Each row comes from the steps of one path. Every step used is in the known rows, and no mark comes twice. Write the path behind each row, first mark first.
(in the rows, 128 means zero)
Known rows
devuk, gupav: [126 157  74 146 127 120 140  95 132  88 145 118  99 123 120 123 112 118
 146 215 148 146 171 153 111  89  86 166 105  92  87 124 125 108  92]
gupav, devuk: [142 144 122 138 120  94 104  65 145 129 121  96 107 150 103 150 135 109
 149 186 151 166 123 138 125 105  94 156 102 118 149 105 165 169 157]
devuk, sofi, tuduki, gupav: [142 110  95 154 169 134 118 150  75 102 155  92  99  84 135 111 119 117
  69 123 162 149 178 129 170 105 117 117 134 125 106  99 107 130  97]
nazu, nuzod: [133 125  97 171 112 107 143  94 129 124 128 142 137  99 111  82 132 105
 157 153 139  97 144 159 128 128  80 131 128 108 132 118 160 110 133]
sali, vapep, nuzod, mola, senol, sofi, devuk: [119 103 186 135 139 109 109 191 139 168  93 153 126 142 183 151 155 177
 129  26  83 106  59 101 126 170 172 100 169 181 183 103  86 152 128]
rigeg, nuzod, mola: [ 86 154 151  85 138 160 129  99 142 131 114 128 124 104  97 109 163 128
 174 161 181 125 186 176 128  78 147 131 107 126 109 124 156 121  80]
mola, senol, sofi: [138 115 169 133 133 114 137 178 123 147 141 135 155 149 143 125 160 140
 148 177 118 144  97 148 106 125  84 155 130 137 105 184 158 116 121]
nuzod, vapep, sali, tive, mepa: [136 132 100  63 128 168 206  85 166 156 146  95 102 133 154  58  94  79
 128 152  85 185  89  76  70 134 128 138 145 126 149 128 118  85 177]
rigeg, nuzod, mola, senol, sofi, devuk, gupav: [103 127 181 126 132 166  80 241 127 111 130 176 129 133 145 151 133 185
 160  82 124  98 164 133 154 134 150 104 142 143  83 109  47 176  78]
tuduki, kubure: [135 155  84 126 133  99 143 101 133 162 140  97 106 117  93 122 130 109
 104 204 144 138 137 146 115  91  76 146 103 110 122 145 192  77 119]
sofi, tuduki, kubure: [160 117 103 144 145 118 126 118 104 150 137 100  91 124  96 110 117 113
  72 137 180 103 167 123 131 120 114 142 108 114 140 118 188  83  90]
gupav, devuk, sofi, tuduki, kubure: [183 113 112 147 157  98  70 153  96 170 134  74  82 149 102 170  73 136
  55 126 153 165 158  92 162 127 117 112 123 145 156  63 138 151 126]
sali, vapep: [117 132 136 132 134  89 151  55 153 154 122 104 100 120 151  91 153 114
 119 188 131 152 107 173 104 111 105 170 112 130 163 152 193 117 146]
vapep, sali, tive, mepa: [141 147  99 108 118 147 184 102 158 133 143  92 143 151 165  89 107  99
 143 163  87 144  82  75  60 134  86 157 141 105 107 119 117  85 180]
tuduki, gupav, devuk, sofi: [128 152  91 144 158 101 100 121 113 116 147  76 100  99 120 159 113 119
 100 182 131 200 126 132 172  88  89 109 129 125 115  88  93 193 171]
sali, vapep, nuzod, mola, senol, sofi: [107 122 184 103 158 120 145 175 139 155 102 136 125 120 174 130 150 167
 133 106 112 128  63 123  96 152 167 110 159 165 156 144 122 124 112]
sofi, tuduki, gupav: [133 117  97 159 155 137 136 107  90  80 149 108  89  85 117  90 148 101
  81 122 193 103 166 137 156 113 125 132 116 103 115 114 143 129 103]
mepa, tive, sali, vapep, nuzod: [113 110 164 144 133 110 130  40 160 125  88 129  89 128 131  53 134  88
 110 137  99 126  87 100  64 167 112 119 170 122 148 112 102 101 174]
tuduki, sofi, senol: [144 132 114 129 133 104 147 120 128 163 125 115 165 103 115 156 160  93
  94 121  97 148 106 149  98 128  91 151 116 146 101 201 140 110 153]
devuk, gupav, tuduki, kubure: [168 154  67 131 147 123 112 100 127 130 145 109  70 127  82 132  82 119
  98 227 169 120 175 110 118 119 122 150 107  86 110  93 161 123 104]
senol, mola: [ 86 138 121 131 126 136 148  70 117 118 139 111 117 166 145 111 165 124
 157 184 142 124 156 180 131  57  93 174  93 130 137 145 180 109  92]
senol, sofi: [124 101 147 111 134 101 153 108 121 155 147 115 150 131 174 102 154 132
 153 174 146 164 120 162 110 104  66 158 117 121 134 164 168 121 110]
mepa, tive, sali, vapep, nuzod, rigeg: [ 75  95 165  91 121 107 130  45 191  90  91 125 112  97 152  42 117 102
 110 124 101 101 110 117  92 169 171 121 170 115 137 138 133  92 142]
vapep, sali, tive: [148 150 102 134 123 123 169 108 148 112 134 121 144 151 139  94 132  90
 128 166 132 137  90  98  76 139  87 164 132  82 120 143 168  87 197]
tive, sali, vapep, nuzod, mola, senol: [ 99 171 163  94 138 155 157 127 163 107  74 148  94 106  96 137 124 136
 115 135  82 103  53 120  77 134 189 101 159 190 144 152  98  76 136]
mola, senol, sofi, devuk, gupav, tuduki, kubure: [189 111 129 157 135 117  61 220 117 158 148 155 101 161 125 160  93 164
  88 128 112  94 123  74 146 171 124 126 143 126 117  94 104 171 127]
sofi, devuk: [142 121 111 160 101 102 107  89 136 144 123 127 125 151 122 140 159 115
 145 119 118 126 138 137 139 110  87 159 114 130 145 105 144 130 131]
vapep, sali: [154 146 117 126 122 133 179  84 146 105 137 130 116 133  98 120 127  90
 139 190 141 145 106 112  82  97  97 172 126 120 109 160 179  63 165]
rigeg, nuzod, vapep: [107  98 150  89 145 146 144  69 154 155 140 141  97  86  96  48 133  93
 158 167 163 173 176 164 126 104 130 114 126 123 163 146 172 128 116]
mola, senol, sofi, tuduki, gupav: [141  90 154 156 165 139 130 209  78  96 159 133 121 101 149  98 155 137
  77  98 163 100 122 124 155 145 123 119 140 126  96 155 119 145 108]
nuzod, mola, senol: [118 196 131  96 123 159 139 160 134 120 104 121 112 154  71 175 175 129
 149 181 129 121 134 163 118  84 157 162 106 153  82 152 150  86  87]
tuduki, sofi: [131 129 109 111 159 102 142 106 121 166 144  81 142 108 128 126 156 102
 103 182 127 173 127 164  98  97  81 160 121 136 128 163 158 113 143]
gupav, devuk, sofi, senol, mola, nuzod, vapep: [124 134 126 115 115 142 114 149 113 149 123 139 119 149  89 173  95 136
 149  78  98 196 125 126 183 123 158  85 107 166 171 112  90 192 152]
mola, nuzod, nazu: [140 179 118 115  94 132 150 120 130 143 136 138 172 120  93 146 140 127
 174 171 185 148 157 163 146 123 142  95 118  70 113 118 129 101 151]
tive, sali, vapep: [103 143 154 105 122 113 169  36 163 132 110 118  95 107 137  84 129 109
 101 193  98 141  78 168  88 108 110 154 121 163 163 184 159  92 165]
gupav, tuduki, sofi, senol: [179 117 129 118 142 119 116  97 126 175 116 114 153 118  95 154 151  94
  92 125 121 135 118 120 103 156 137 158 121 150 122 167 161 150 164]
vapep, nuzod: [137 113 100 159 137 104 135  78 136 116 122 124 136 108 114 112 127 108
 168 154 148 140 126 113  91 124  90 122 144  97 139 103 149 100 119]
sofi, senol, mola, nuzod, vapep, sali, tive: [120 148 104 113 103 173 196 151 133 106 129 179 146 148 106  96 118  98
 135  54 109 121  83  91 119 165 158 107 118 105 154 170 129 109 199]

Which path is each row?
[178  98 125 131 144 109  72 100 122 191 126 100 129 144 118 150 156 108
 100 108 124 138 131 113 133 138 130 156 137 153 173  92 144 183 166]  gupav, tuduki, sofi, devuk
[116 142 186 112 111 126 144  38 162 147  85 143 110 130 152  79 132 102
 106 139 123 126 110 111  91 171 162  78 183 104 139 105  77  81 187]  mepa, tive, sali, vapep, nuzod, nazu
[121 155 139 123 118 149 104 232 116 113 127 148 117 165 151 188 140 179
 138  97 103 113 138 130 150 115 146 139 126 155  84 110  52 143  71]  nuzod, mola, senol, sofi, devuk, gupav
[171  90 161 141 152 120 117 223  91 167 149 129 120 144 126 118 127 148
  69 114 149 101 121 107 126 159 113 126 133 138 123 159 166  98  94]  mola, senol, sofi, tuduki, kubure
[ 95 107  96 116  97 103 143  95 159  89 132 134 158  70 132  70 117 115
 155 140 138  70 168 174 151 128 137 132 131 100 120 141 191 102 100]  nazu, nuzod, rigeg
[ 77 123 114 106  93 140 128 179 129  91 136 140 198 116 131 154 109 160
 163  85  99 114 167 164 178 113 164 120 109 133  91 169 137 117  83]  devuk, sofi, senol, mola, nuzod, rigeg
[114 120 152 145 144 122 105 211 135 120 107 159 101 128 190 157 111 190
 123  47  85 107  83  93 125 170 172  96 168 159 147  80  34 159 103]  sali, vapep, nuzod, mola, senol, sofi, devuk, gupav
[ 98 132  99  91 102 116 134 128 157  87 143 120 172  86  94 111 124 130
 181 157 162 119 157 169 143 118 155 135 108  81 114 147 186 112 103]  mola, nuzod, rigeg
[129 141 104 113 119 173 177 196 118 129 136 162 155 148 125 115  92 115
 128  60  78 169  93  84 133 156 152  92 136 131 144 154  91 111 195]  devuk, sofi, senol, mola, nuzod, vapep, sali, tive
[165 116 143 135 138 158  64 211 114 107 107 168 116 159 134 181 107 181
 158  58 126  88 128  53 138 175 196  98 165 144 124  39  42 184  81]  vapep, nuzod, mola, senol, sofi, devuk, gupav, tuduki
[173 124  93 164 113 127  72  91 130 110 127 135  86 160 112 144 109 126
 140 141 145 111 174 101 145 136 135 163 118 108 133  52 108 174 118]  sofi, devuk, gupav, tuduki
[164  75 186 147 142 131 117 193  92 133 141 138 142 157 149 113 146 144
 114 102 152 109 128 123 124 156 123 149 132 145 123 159 153 122  89]  mola, senol, sofi, tuduki
[ 99 138 129 147 101 138 154  80 122 115 120 144 141 161 130 142 168 116
 146 122 115  97 137 165 131  94 103 166  88 141 108 183 163 106 100]  sofi, senol, mola
[182  95 154 164 123 131  63 192 119 127 136 162 120 176 144 151 114 160
 136 118 115 104 128  89 142 169 134 148 144 134 115  94  89 192 124]  mola, senol, sofi, devuk, gupav, tuduki
[112 140 105  87  99 198 213 143 142 129 141 147 139 146 133  88  94 105
 152  52  64 132  75  70 101 162 158 102 124 131 137 146  79 107 182]  sofi, senol, mola, nuzod, vapep, sali, tive, mepa
[114 140 114 152 109 142 129 175  98 128 133 146 178 146 109 168 124 147
 163  97  99 142 140 149 153 112 107 119 107 141 102 143 104 125 117]  devuk, sofi, senol, mola, nuzod
[140 110 195 115 138 181  48 220 127 122 120 179 117 149 128 151 127 183
 158  83 147  82 171 104 157 159 196 110 146 145 102  74  68 214  90]  rigeg, nuzod, mola, senol, sofi, devuk, gupav, tuduki
[137 139  80 176 106 112 103 111 133  99 138 132 100 142 130 146 115 126
 141 138 119 123 164 130 140 110  89 156 114 108 112  84  89 137 108]  sofi, devuk, gupav
[115 136  94 113 118 129 151  91 147 161 141  71 149 150 182  82 133 112
 155 168  94 149 117 126  85 128  73 157 123  99 115 105 118 123 132]  sali, tive, mepa
[ 87  86 126 108 132  78 145  61 184 107 116 111 131  66 173  76 112 126
 132 133 130 117 114 141 109 146 167 130 152 109 172 137 192 106 116]  sali, vapep, nuzod, rigeg
[181 138  71 160 125 114  68 118 128 143 136 126  69 147  91 152  86 127
  91 148 141  98 171  85 150 137 124 139 117 103 135  55 124 150 121]  sofi, devuk, gupav, tuduki, kubure
[133 113 138 118 141 144 122  89 106 160 124 119 147 152 129 149 164 111
  99 110 116 110 131 140 123 125 147 164 107 167 135 172 165 158 139]  gupav, tuduki, sofi, senol, mola
[100  92 103 106 121 101 135  78 166  81 126 119 156  77 135 100 112 121
 168 142 146 113 151 129 118 126 147 125 149  90 128 128 179  91  85]  vapep, nuzod, rigeg
[121 137 137 152 114 121  98 114 115 134 116 114 135 182 141 197 121 141
 132 116  92 160 129 133 164  98 103 138 106 169 125 128 114 175 138]  gupav, devuk, sofi, senol, mola
[107 131 127 144 116 138 136 124 107 137 126 126 154 162 147 162 137 132
 134 126  84 145 151 157 143  84  95 151 109 162  96 167 129 105  95]  devuk, sofi, senol, mola
[115 147 165  97 114 122 175  37 168 140  99 148 124  88 157 103 102 123
 110 152 124 132  86 129  96 143 163  69 169 128 172 136 102  71 177]  tive, sali, vapep, nuzod, nazu
[104 163  95 170 130 133 103 177  90  84 142 129 141 110  99 189 114 142
 124  80 114 146 114 128 203 113 118  77 112 130 106 105  55 216 174]  tuduki, gupav, devuk, sofi, senol, mola, nuzod
[128 147 127 161 107 128  92 164 106 126 124 134 159 164 100 201 106 152
 163  87 106 156 117 126 171 126 117 105 103 144 128 106  89 193 156]  gupav, devuk, sofi, senol, mola, nuzod
[139 143 123 126 115 120 151  73 137 139 119 135 159 113 136 139 128 120
 161 157 171 140 150 123 118 127 136  85 159  77 129  95 124  78 130]  vapep, nuzod, nazu
[111 117 144 129 137 105 163  39 162 116 103 136 105  83 139  78 105 111
 119 150  98 130  62 118  70 140 116 110 158 149 182 143 128  91 163]  tive, sali, vapep, nuzod
[154  96 169 162 163 123  92 198  87  92 150 123 103 122 141 136 138 141
  76  91 168 115 100 102 172 157 131 103 138 132 124 120 105 214 149]  mola, senol, sofi, tuduki, gupav, devuk
[139  82 148 147 166 106 105 127  85 102 156  99  99 105 169 109 135 134
  82  90 197 133 126 113 176 139 117 109 122 115 156  96 118 221 133]  senol, sofi, tuduki, gupav, devuk
[125 105 203  93 169 172 105 249  98 163 132 147 118 117 112 115 137 171
  90  80 182  77 163 123 143 143 173  89 134 149 111 141 144 120  57]  rigeg, nuzod, mola, senol, sofi, tuduki, kubure
[ 90 148 110 142 118 144 141 120 109 104 146 131 142 149 106 115 150 135
 188 155 156 120 146 171 137  85 104 140  93 107 140 125 155 127 108]  senol, mola, nuzod
[106 150 115 160  96 143 148 133 113 105 127 162 170 143  91 145 153 129
 176  96 128  95 129 156 141 116 114 133  87 116 110 159 140 124 120]  sofi, senol, mola, nuzod
[140 175 116 107 119 173 126 157  97 125 139 157 165 132 117 186 106 149
 115 107 160 104 173 132 159 151 204  88 120 102  95 122  65 163 147]  devuk, gupav, tuduki, sofi, senol, mola, nuzod, nazu
[153 135 114 148 112 114 131 132 127 152 119 125 159 128 116 166 129 115
 129 138  91 172 137 139 125 120  86 145 120 145  84 164 130  96 124]  devuk, sofi, senol
[ 89 128 127 110  93 123  91 169 138  89 125 126 180 136 121 188  92 165
 161  75 106 130 142 141 195 127 170 107 107 140 116 131 121 184 122]  gupav, devuk, sofi, senol, mola, nuzod, rigeg
[147  92 177 119 158 157 119 215  90 115 107 144 136 137 138 140 140 164
 135  46 165  90 129  88 116 159 186 102 155 152 130 104 103 114  49]  vapep, nuzod, mola, senol, sofi, tuduki
[143 110 109 139 136  94 108 121 124 177 137  99 142 126 139 148 162 110
  99 105  96 149 121 142 128 112  85 150 132 155 154 125 122 142 161]  tuduki, sofi, devuk
[107 171 135 105 108 149 161 158  99 159 138 147 200 124 130 180 157 137
 120  84 131 118 137 170 152 122 156  84 116 121 109 175  94 117 160]  tuduki, sofi, senol, mola, nuzod, nazu
[ 72  99 147  76 121 102 160  45 195  81 106 128 128  52 158  70  88 122
 115 139  98 103  86 135  98 144 172 112 160 138 172 167 162  84 131]  tive, sali, vapep, nuzod, rigeg
